In the rows, 128 means zero.
Known rows, with every step that occurs:
luma -> kegog -> zikur -> sininel -> nubigol: [165  98  74  71 205 131 157 115 102 139 122 172 122 122 117 180 155 109
  97 115 198  56 119 105 132 116 164 130 161 159  60 127 111 118 129 172
 145 169 144 110 116  98]
gaku -> mobo -> tubu: [120 141 134 129  83 128 119 125 128 132 143 107 120 122 140 137 110 125
 140 139  80 163 135 143 115 152 116 108 103 115 118 126 132 152 131 103
 132 131 123 112 147 141]
misuvep -> lifogi -> sininel -> nirob: [114 162 120 107 181 145 137 132 114 131 138 176 123 133 154 111 150 107
 119 128 169 120  98 107  94 153 138 101 137 134 118 133 134 136 118 108
  97 131 115 139 132  99]
luma -> nubigol -> nirob -> zikur: [170 107  84 104 193 128 152 105 101 106 116 153 129 113 116 138 157 126
  96 114 182  90 102 132 119 125 152 123 153 133 109 126 124 122 142 162
 143 158 137 126 125 112]
zikur -> sininel -> nubigol -> kegog -> nirob -> luma: [188  80  62  73 211 110 159 101 102 115 119 190 155 106  88 195 152 120
  62 107 211  33 138 112 145 120 178 102 177 159  69 122 105 100 137 188
 128 165 135  99  96 103]
kegog -> zikur -> sininel -> nubigol -> nirob -> tubu: [175  92  72  70 214 120 141 111  98 120 135 192 133 141  84 203 180 122
  73 107 203  36 131 107 136 111 159 105 169 151  77 128  94 109 139 155
 157 186 110 105  89 111]
nubigol -> nirob -> tubu: [143 123 106 117 160 122 126 114 117 113 132 154 132 143 112 149 145 137
  92 119 151  94 127 126 138 112 129 109 139 126 127 131 107 116 141 122
 157 156 106 120 107 134]
nirob -> zikur -> sininel -> kegog -> nubigol: [180  84  70  61 189 123 162 108  94 127 110 167 130 120  88 199 176 100
  79 105 201  39 127 124 135 114 170 133 159 156  93 121  99 129 124 180
 113 171 151  85  96 105]
luma -> nubigol -> nirob: [153 120  98 117 172 135 141 116 115 111 133 150 135 124 126 120 138 133
 112 120 172 105 110 122 126 127 145 117 150 138 109 123 129 124 145 147
 148 143 125 144 134 122]
lifogi -> sininel: [131 141 124 107 137 139 125 129 123 128 131 141 124 131 134 116 129 134
 128 128 149 125 114 117 112 129 116 117 133 135 120 146 132 132 111 114
 104 130 132 152 145 124]
nubigol -> kegog -> sininel -> nirob -> luma -> zikur: [177 102  55  76 235 131 158  92  91 117 121 197 150 118 108 180 167 117
  66 117 194  13 118 116 130 118 166 103 168 161  83 123 115  92 130 189
 140 185 125  95 106  96]
misuvep -> lifogi -> sininel: [108 153 134 112 161 147 137 130 129 124 126 160 111 113 163  96 138 118
 123 124 148 140 100 110 103 142 128 108 121 132 129 134 132 124 109 108
 105 120 135 159 136 113]
luma -> lifogi -> sininel -> nubigol -> nirob: [145 140 110  72 204 154 128 130 115 136 120 163 140 143 122 122 133 135
  98 123 213  77 107 117 117 133 130 111 154 160  92 148 119 138 123 127
 111 151 123 179 128 123]
luma -> zikur: [134 129 116 121 159 141 138 121 120 130 113 135 124 126 145 132 138 130
 121 127 140 104 118 120 117 131 131 128 132 142 123 134 125 119 129 136
 144 142 132 139 136 120]
nubigol -> kegog -> zikur: [163 105  92  90 162 120 145 109 106 114 126 169 124 113 108 156 135 124
 113 118 154  86 117 121 139 101 139 108 157 147  93 119 109 111 127 147
 147 156 133 103 128 113]
kegog -> nubigol -> luma -> zikur: [158 103  82  96 175 151 155  97 101 100 113 164 125 129 142 158 154 120
  95 115 160  67 129 110 134 120 153 126 149 147  81 124 116 108 136 146
 147 159 130 140 122 117]
zikur -> sininel -> nubigol: [149 109 109 102 165 125 136 129 124 146 123 148 137 128 116 166 146 120
 106 121 170  88 143 114 129 133 153 136 142 143  99 129 122 128 130 157
 119 141 135 127 112 115]
luma -> kegog -> nirob: [141 122  91 103 155 132 146 113 111 116 133 154 125 125 135 135 126 122
 114 123 168  98 103 118 137 120 144 123 152 144  94 121 117 122 138 143
 151 146 124 117 134 113]
zikur -> nubigol -> nirob -> tubu: [166 105  92 107 179 115 137 110 116 106 128 157 132 137 108 158 164 134
  79 113 169  83 134 125 142 119 143 104 152 136 110 132 104 126 148 134
 155 161 115 101 104 129]
zikur -> nubigol -> luma -> kegog -> sininel -> lifogi: [167  91  72  76 207 150 167 107 110 106 126 176 122 117 134 174 143 100
  56 121 207  51 127 122 178 104 164 151 151 161  46 130 100 100 131 167
 172 162 138 130 112 120]
zikur -> nubigol -> luma: [159 101 102 112 154 126 148 108 120 105 122 148 131 123 126 148 140 124
  99 121 147 108 147 124 151 124 151 131 144 130  90 132 118 114 137 139
 133 135 130 123 119 122]
nirob -> tubu: [126 130 122 122 143 132 121 120 122 124 120 132 120 147 122 140 138 129
 101 123 129 107 134 125 129 119 123 120 122 120 143 133 112 127 133 116
 144 150 121 118 102 140]
nirob -> zikur: [146 115 118 114 148 123 140 116 113 122 113 133 122 117 116 145 145 122
 116 121 137 114 115 140 121 126 136 133 131 126 127 129 122 128 125 143
 125 143 139 109 118 118]
kegog -> zikur -> sininel -> nubigol -> nirob -> luma -> lifogi: [175  86  75  56 252 136 156 116 110 120 129 181 143 111  82 180 175 125
  60 105 213  20 125 124 143 129 170 111 173 172  67 133  96  95 131 168
 138 167 128 133  92 119]
nubigol -> luma: [136 118 116 122 134 134 135 114 118 112 128 148 129 131 128 139 122 128
 112 128 130 121 139 124 146 116 137 135 129 121 107 129 125 108 128 126
 135 131 122 139 120 128]
misuvep -> lifogi: [106 139 137 133 151 136 138 128 134 124 124 148 116 110 158 109 137 113
 121 125 123 142 113 121 118 140 140 117 117 125 135 115 128 120 127 122
 129 118 132 133 119 120]
nirob -> luma -> nubigol: [145 112 100 124 180 140 144 110 119 112 109 126 130 114 128 123 140 125
  93 116 154 103 126 126 119 135 149 118 135 127 128 129 137 122 136 156
 124 143 144 132 112 128]
luma -> kegog -> nubigol -> nirob -> sininel: [176  91  57  79 191 125 159 104  98 100 130 179 143 102 124 162 167 116
  72 109 199  37  96 122 138 107 161  98 167 160  74 111 101 109 138 158
 145 173 142 109 115 110]
misuvep -> lifogi -> sininel -> nubigol -> kegog: [139 142 108  85 199 139 146 116 111 131 102 187 122 116 153 124 133 112
  99 123 195 101 108  98 103 128 145  93 142 142 100 126 127 132 116 142
 102 146 148 149 120  94]
gaku -> mobo: [129 127 121 129  94 128 116 126 134 113 139 102 125 125 130 135 116 128
 131 142 104 142 129 131 122 140 125 121 114 124 119 110 130 143 136 124
 126 118 140 117 136 123]
kegog -> sininel -> nirob -> luma -> lifogi: [140 115  93  79 214 151 138 122 116 127 138 161 147 133 101 148 163 113
  72 120 173  39 122 134 140 137 153 126 146 156 107 131 115 112 126 153
 118 154 116 122  92 128]
nubigol -> luma -> zikur: [142 121 103 116 166 148 143 107 112 116 115 154 126 129 146 141 131 131
 104 127 142  97 133 117 134 119 138 135 133 134 102 135 123  98 130 135
 151 146 125 151 127 119]
luma -> kegog -> zikur -> nubigol -> nirob -> tubu: [182  92  57  75 220 123 159  93  94  99 125 179 114 130 110 171 172 125
  69 105 195  52 110 112 147 100 155  98 172 152  71 125  91 114 148 150
 180 187 126  84 109 111]
misuvep -> tubu: [111 128 148 148 137 108 141 129 129 134 125 141 129 134 155 118 157 116
 134 120 125 141 114 116 132 131 130 125 136 123 144 118 135 132 109  94
 125 137 113 119 131 118]
kegog -> nubigol: [143 109 107 110 135 130 138 119 117 114 129 137 129 128 124 144 149 119
 119 117 147  98 125 121 126 128 142 120 145 141 108 116 122 138 135 138
 125 140 130 115 123 126]
nubigol -> kegog: [151 120 110 112 145 119 135 117 120 124 119 152 134 117 121 139 119 133
 111 125 145 103 127 125 143 108 133 118 139 136 111 124 117 118 128 145
 137 140 138 119 128 122]
lifogi -> sininel -> nirob -> zikur -> nubigol -> luma -> kegog: [189 112  52  63 229 137 171  91  78 110 112 188 124 133 124 161 166 112
  72 114 221  59 110 115 125 122 164 121 170 141  54 150 117 128 126 154
 111 176 138 108 125  83]
lifogi -> sininel -> kegog -> nirob -> luma -> zikur: [157 125  67  69 218 147 154  97  88 120 107 176 134 133 119 155 147 117
  82 115 218  55 103 107 107 125 147  90 168 165 105 145 119 117 116 150
 109 173 130 128 125  96]
lifogi -> sininel -> kegog -> nirob: [144 135  90  75 161 136 137 116  95 130 129 170 133 148 111 144 126 114
 113 124 202  91 105 112 117 119 134 106 162 153 106 137 121 139 117 127
 103 151 119 124 135 107]

Rows:
[165  95  97  97 163 119 149 116 114 112 128 146 118 119 111 157 161 114
 115 116 154  98 124 121 129 128 149 114 159 147  93 124 117 130 134 145
 135 143 133  94 127 116] => kegog -> zikur -> nubigol
[141 124  88  89 166 129 133 109  98 126 117 161 129 165  99 170 137 111
  84 117 182  73 128 118 135 109 141 108 151 138 129 123 102 137 139 131
 143 171 108  90  92 124] => sininel -> kegog -> nirob -> tubu
[136 151 109 102 160 136 125 130 107 136 141 159 136 152 126 129 141 123
 125 129 173 108 113 114 103 140 127 109 149 137 111 147 134 145 119 114
  97 143 110 132 142 108] => lifogi -> sininel -> nirob
[166  99  96  94 216 132 153 115 131 106 119 145 142 105 106 134 160 138
  66 108 178  68 127 140 150 138 153 109 155 155 101 136 106 110 141 150
 134 142 134 128 106 136] => zikur -> nubigol -> nirob -> luma -> lifogi
[189  74  58  54 197 129 169  93  88 112 111 186 131 123  89 210 169  99
  63 105 203  33 139 121 153 103 178 141 160 150  70 122  94 108 126 178
 121 173 145  97  88 104] => nirob -> zikur -> sininel -> kegog -> nubigol -> luma
[158 105  87  97 169 124 136 105 106  97 133 164 132 144 106 163 167 128
  82 108 168  64 124 119 136 112 143 100 157 140 106 117 101 124 148 132
 154 170 110 108  98 132] => kegog -> nubigol -> nirob -> tubu
[179  85  67  78 244 138 172 113 112 101 129 184 138  98 114 193 185 116
  47 100 224  11 119 125 148 128 169 116 173 181  64 134  89  87 136 170
 167 175 130 135 113 119] => kegog -> nubigol -> nirob -> luma -> zikur -> sininel -> lifogi
[153 100  94 104 142 136 146 104 109  99 128 157 131 132 124 154 145 117
 101 116 148  89 137 119 144 115 150 127 147 135  86 116 119 117 136 136
 131 143 125 128 113 125] => kegog -> nubigol -> luma
[184  89  69  79 238 128 162 100 105 132  94 177 143 102 116 188 158 127
  60 111 204  27 141 107 131 122 170 111 158 159  81 134 112  95 130 196
 136 177 155 120 102  98] => nirob -> luma -> zikur -> sininel -> nubigol -> kegog
[159 107  93 116 192 116 144 105 111 118 118 151 150 124 103 159 149 126
  89 117 184  87 135 127 122 133 158  99 157 135 100 123 130 122 140 162
 118 158 125 119 102 106] => sininel -> nubigol -> nirob -> luma
[176  99  81  82 171 109 155  98  97 100 114 177 132 109  97 165 142 121
  94 115 176  73 103 133 137 109 152 112 163 145  97 120 102 115 135 162
 143 157 133  91 121 108] => nubigol -> kegog -> nirob -> zikur
[138 138 116  97 161 138 124 126 111 139 116 145 130 145 130 133 131 122
 122 130 182 110 122 110  99 135 129 112 141 140 108 142 138 149 116 131
  93 146 134 149 130 109] => lifogi -> sininel -> nubigol
[178  91  82  89 175 114 156  98  98  95 126 165 135 113 101 166 174 118
  97 108 178  72 106 132 126 119 157 114 167 145  91 114 109 125 140 158
 132 163 129  99 115 108] => kegog -> nubigol -> nirob -> zikur
[171 104  83  80 185 118 145 106  95 127 111 172 130 129 103 174 138 114
 106 120 185  71 126 111 125 108 152 102 167 148  79 114 115 128 134 163
 135 169 136 103 112 100] => sininel -> nubigol -> kegog -> zikur
[182  91  64  81 197 118 172  94  97 104 110 158 121 109 117 163 162 111
  86 112 195  73  99 126 136 124 166 123 169 152  77 125 107 129 144 169
 143 162 143  80 123  99] => luma -> kegog -> nirob -> zikur -> nubigol
[134 150 105  96 174 140 119 125 102 134 133 162 128 171 119 143 151 124
  97 125 173  84 118 110 108 129 122 104 142 130 125 151 119 143 124 103
 112 165 103 122 116 120] => lifogi -> sininel -> nirob -> tubu
[173 125  64  81 228 141 151 103  90 116 114 179 142 127 118 134 148 125
  74 113 215  58 110 109 109 129 152  89 164 143  95 142 131 126 128 158
 101 172 137 128 126 103] => lifogi -> sininel -> nirob -> luma -> nubigol -> kegog
[147 108 105 103 219 146 158 129 127 128 115 153 127 101 131 172 159 120
  64 116 182  54 131 129 142 135 150 137 138 161 101 149 101  91 121 154
 159 155 139 145 115 128] => nirob -> luma -> zikur -> sininel -> lifogi
[127 127 124  99 160 160 133 124 129 120 122 145 129 132 128 122 117 132
  95 126 137 100 133 131 157 120 131 144 122 137 108 138 109 107 126 116
 142 129 125 168 113 147] => nubigol -> luma -> lifogi
[193  87  59  62 236 129 172 110  98 103 103 195 139  92 124 191 166 105
  42 113 235   8 105 123 146 117 164  98 178 191  68 132  77 103 141 160
 173 176 143 107 121 112] => luma -> zikur -> nubigol -> kegog -> nirob -> sininel -> lifogi
[167  94  71  82 229 148 162 106 108 105 112 172 134 101 111 162 144 108
  47 115 211  34 120 127 153 107 161 122 152 159  86 123 107 101 129 187
 159 171 150 131 103 128] => nirob -> luma -> nubigol -> kegog -> sininel -> lifogi
[171 107  80 100 212 127 146 101 109 108 112 162 126 133 127 161 173 138
  73 113 180  59 125 114 131 121 145 101 155 151 106 138 101 115 150 142
 170 174 121 112 112 121] => luma -> zikur -> nubigol -> nirob -> tubu
[183  94  54  61 217 134 164 105  95 124 125 194 142 127 108 193 174 116
  79 107 222  21 121 106 136 113 169 117 177 179  71 121  99 108 136 179
 147 178 130 113 118  99] => luma -> zikur -> sininel -> kegog -> nubigol -> nirob
[129 148 124  77 185 162 124 135 122 148 109 141 127 146 132 116 128 127
 106 128 189  90 116 114 112 139 124 123 137 155 108 152 125 150 112 121
 100 143 136 177 125 130] => luma -> lifogi -> sininel -> nubigol
[135 143 107  89 156 140 129 124 106 143 116 151 126 147 120 133 119 119
 117 126 184 108 116 115 115 118 124 115 141 142 122 144 128 143 108 126
  95 148 136 135 132 111] => lifogi -> sininel -> kegog
[191  88  83  87 187 105 161  99 106 109  96 157 129 100 102 165 157 123
  85 112 173  79 125 133 141 114 156 116 157 142  98 127 107 125 134 174
 131 157 159  84 117 109] => nirob -> zikur -> nubigol -> kegog
[167 110  77  81 187 119 136  98  93 118 107 179 135 151 100 181 139 120
  73 116 198  52 130 106 135 107 150  95 162 143  99 118 102 132 151 149
 152 181 117  96  89 115] => sininel -> nubigol -> kegog -> nirob -> tubu
[158 103  90  89 159 124 138 111 114 115 131 173 139 111 109 154 136 124
  98 124 157  70 122 121 152  99 142 125 147 148  97 117 113 103 122 167
 142 151 134 114 121 118] => nubigol -> kegog -> sininel
[187  81  65  66 250 141 174 114 105 106 116 185 124  88 101 183 159 112
  44 102 219  23 121 122 156 110 169 118 167 166  68 133  90  90 129 180
 167 174 152 124 108 123] => nirob -> luma -> nubigol -> kegog -> zikur -> sininel -> lifogi
[158 108  83  78 197 125 138 122 101 127 146 182 126 151  90 194 182 114
  83 113 169  43 131 111 133 120 152 116 156 144  94 133  95 115 136 132
 149 174  99  85  94 119] => kegog -> zikur -> sininel -> nirob -> tubu
[153 137 100  87 181 130 139 118  95 129 125 163 130 141 112 147 158 117
 111 124 183  93 102 125  96 138 136 115 150 137 111 148 129 143 118 131
  92 155 123 114 131  99] => lifogi -> sininel -> nirob -> zikur
[194  77  61  73 186 106 159 104 103  97 119 185 150  91 104 173 162 116
  67 110 196  41 115 123 146 112 166  89 177 166  81 120  92 108 142 161
 133 157 142  80 115 111] => zikur -> nubigol -> kegog -> nirob -> sininel
[178  89  68  72 214 133 167  95  94 126 101 176 127 118 119 190 151 112
  66 116 202  54 131 117 147 109 177 150 147 137  60 131 109 104 128 184
 138 173 153 121  99  94] => nirob -> zikur -> sininel -> nubigol -> luma -> kegog
[156 108  96 108 160 117 137 122 116 112 137 162 152 105 112 149 153 129
  94 121 161  81 111 136 132 117 142 102 146 144 113 126 110 103 131 136
 133 146 128 120 118 120] => nubigol -> nirob -> sininel
[167 105  98 115 164 112 145 116 122 108 135 150 138 118 114 143 154 132
 107 117 166 104 127 128 140 130 148 111 159 145  97 127 119 123 143 147
 139 137 124 111 130 117] => zikur -> nubigol -> nirob
[163 104  93  96 180 116 140 123 117 133 138 170 149 125 105 172 153 127
  98 119 193  74 135 116 136 129 159 124 158 149  82 127 118 114 138 162
 133 150 122 131 117 107] => zikur -> sininel -> nubigol -> nirob
[151 132  91  83 199 159 142 103  95 128 102 171 128 147 149 146 134 124
  99 127 195  82 124  99 106 126 138 119 147 145  80 149 133 119 118 137
 118 166 133 174 132  99] => lifogi -> sininel -> nubigol -> luma -> zikur
[154 122 105  71 192 162 145 120 122 112 116 156 125 127 132 119 135 133
  82 119 178  85 126 120 146 127 135 129 141 154  85 159 111 120 118 117
 115 133 136 171 127 137] => zikur -> nubigol -> luma -> lifogi -> sininel
[176  89  83  73 179 116 151 116 110 117 135 186 129 101  98 176 151 127
  97 111 165  59 124 115 151 100 151 120 160 158  80 125  97  91 123 160
 150 151 137 107 128 115] => nubigol -> kegog -> zikur -> sininel
[171 112  78  38 247 150 148 107  97 122  98 182 131 120 102 151 144 125
  65 110 219  33 111 113 122 116 145  90 167 169  76 143 106 120 112 153
 108 176 150 144 106 114] => nirob -> luma -> lifogi -> sininel -> nubigol -> kegog -> zikur
[174  89  76  91 169 117 147 112 106  96 138 172 151 105 107 164 175 118
  84 111 181  50 110 128 131 116 156  93 166 157  93 114 103 111 137 144
 129 160 129 109 112 117] => kegog -> nubigol -> nirob -> sininel
[169 101  80  77 182 121 153 110 100 129 113 157 120 134  95 174 156 103
 106 115 186  81 130 119 131 115 157 112 167 154  92 122 112 141 131 156
 122 161 138  77 114 104] => sininel -> kegog -> zikur -> nubigol
[157 107  67  91 203 139 158  96  92 114 108 155 137 132 105 153 141 106
  78 114 206  67 119 119 123 128 166 104 164 145 114 120 124 132 142 168
 122 165 132 106 101 111] => sininel -> kegog -> nirob -> luma -> nubigol
[134 118 125 109 163 136 141 149 139 135 137 146 128 117 122 160 138 116
  96 125 168  91 133 131 153 129 137 150 130 152 103 141 102 113 122 131
 153 132 129 145 125 138] => zikur -> sininel -> lifogi
[185  81  79  71 209 121 165 121 108 101 137 182 132 102  95 198 184 107
  65 104 218  35 113 137 152 119 165 134 168 170  66 129  84 109 134 163
 157 167 131 115 112 120] => kegog -> nubigol -> nirob -> zikur -> sininel -> lifogi
[143 110 103  95 169 132 146 135 115 111 133 161 140 112 117 165 147 101
  80 123 189  66 107 137 139 126 143 113 149 161 104 129  93 113 132 120
 148 146 121 121 114 130] => kegog -> nirob -> sininel -> lifogi
[160  94  82  78 227 139 169 120 113 117 128 168 117  96 115 180 157 108
  61 109 198  44 117 127 156 113 158 130 154 162  66 137  91  90 121 160
 167 166 144 119 111 119] => nirob -> luma -> kegog -> zikur -> sininel -> lifogi
[179 105  84  94 195 126 157 104 112 121  99 161 128 107 135 154 147 132
  91 118 174  71 125 113 134 118 147 113 157 158  92 132 113 117 138 167
 152 158 149 112 134 110] => luma -> zikur -> nubigol -> kegog
[140 121 116  99 193 150 149 140 130 139 123 153 123 113 140 164 148 117
  87 123 180  70 124 122 142 131 139 148 134 164  98 146  99 105 123 141
 170 147 132 155 133 128] => luma -> zikur -> sininel -> lifogi
[146 115  98  95 161 128 139 122 108 140 110 150 141 124 109 161 140 106
  90 125 173  75 126 131 127 114 145 111 136 142 129 127 111 127 119 143
 109 156 144 105 101 114] => nirob -> sininel -> kegog
[172  87  68  68 174 134 157 105 100 119 126 182 137 134 100 193 152 105
  76 111 193  47 150 111 160 104 170 136 158 151  73 121 102 109 128 163
 127 161 134 114  97 115] => zikur -> sininel -> kegog -> nubigol -> luma
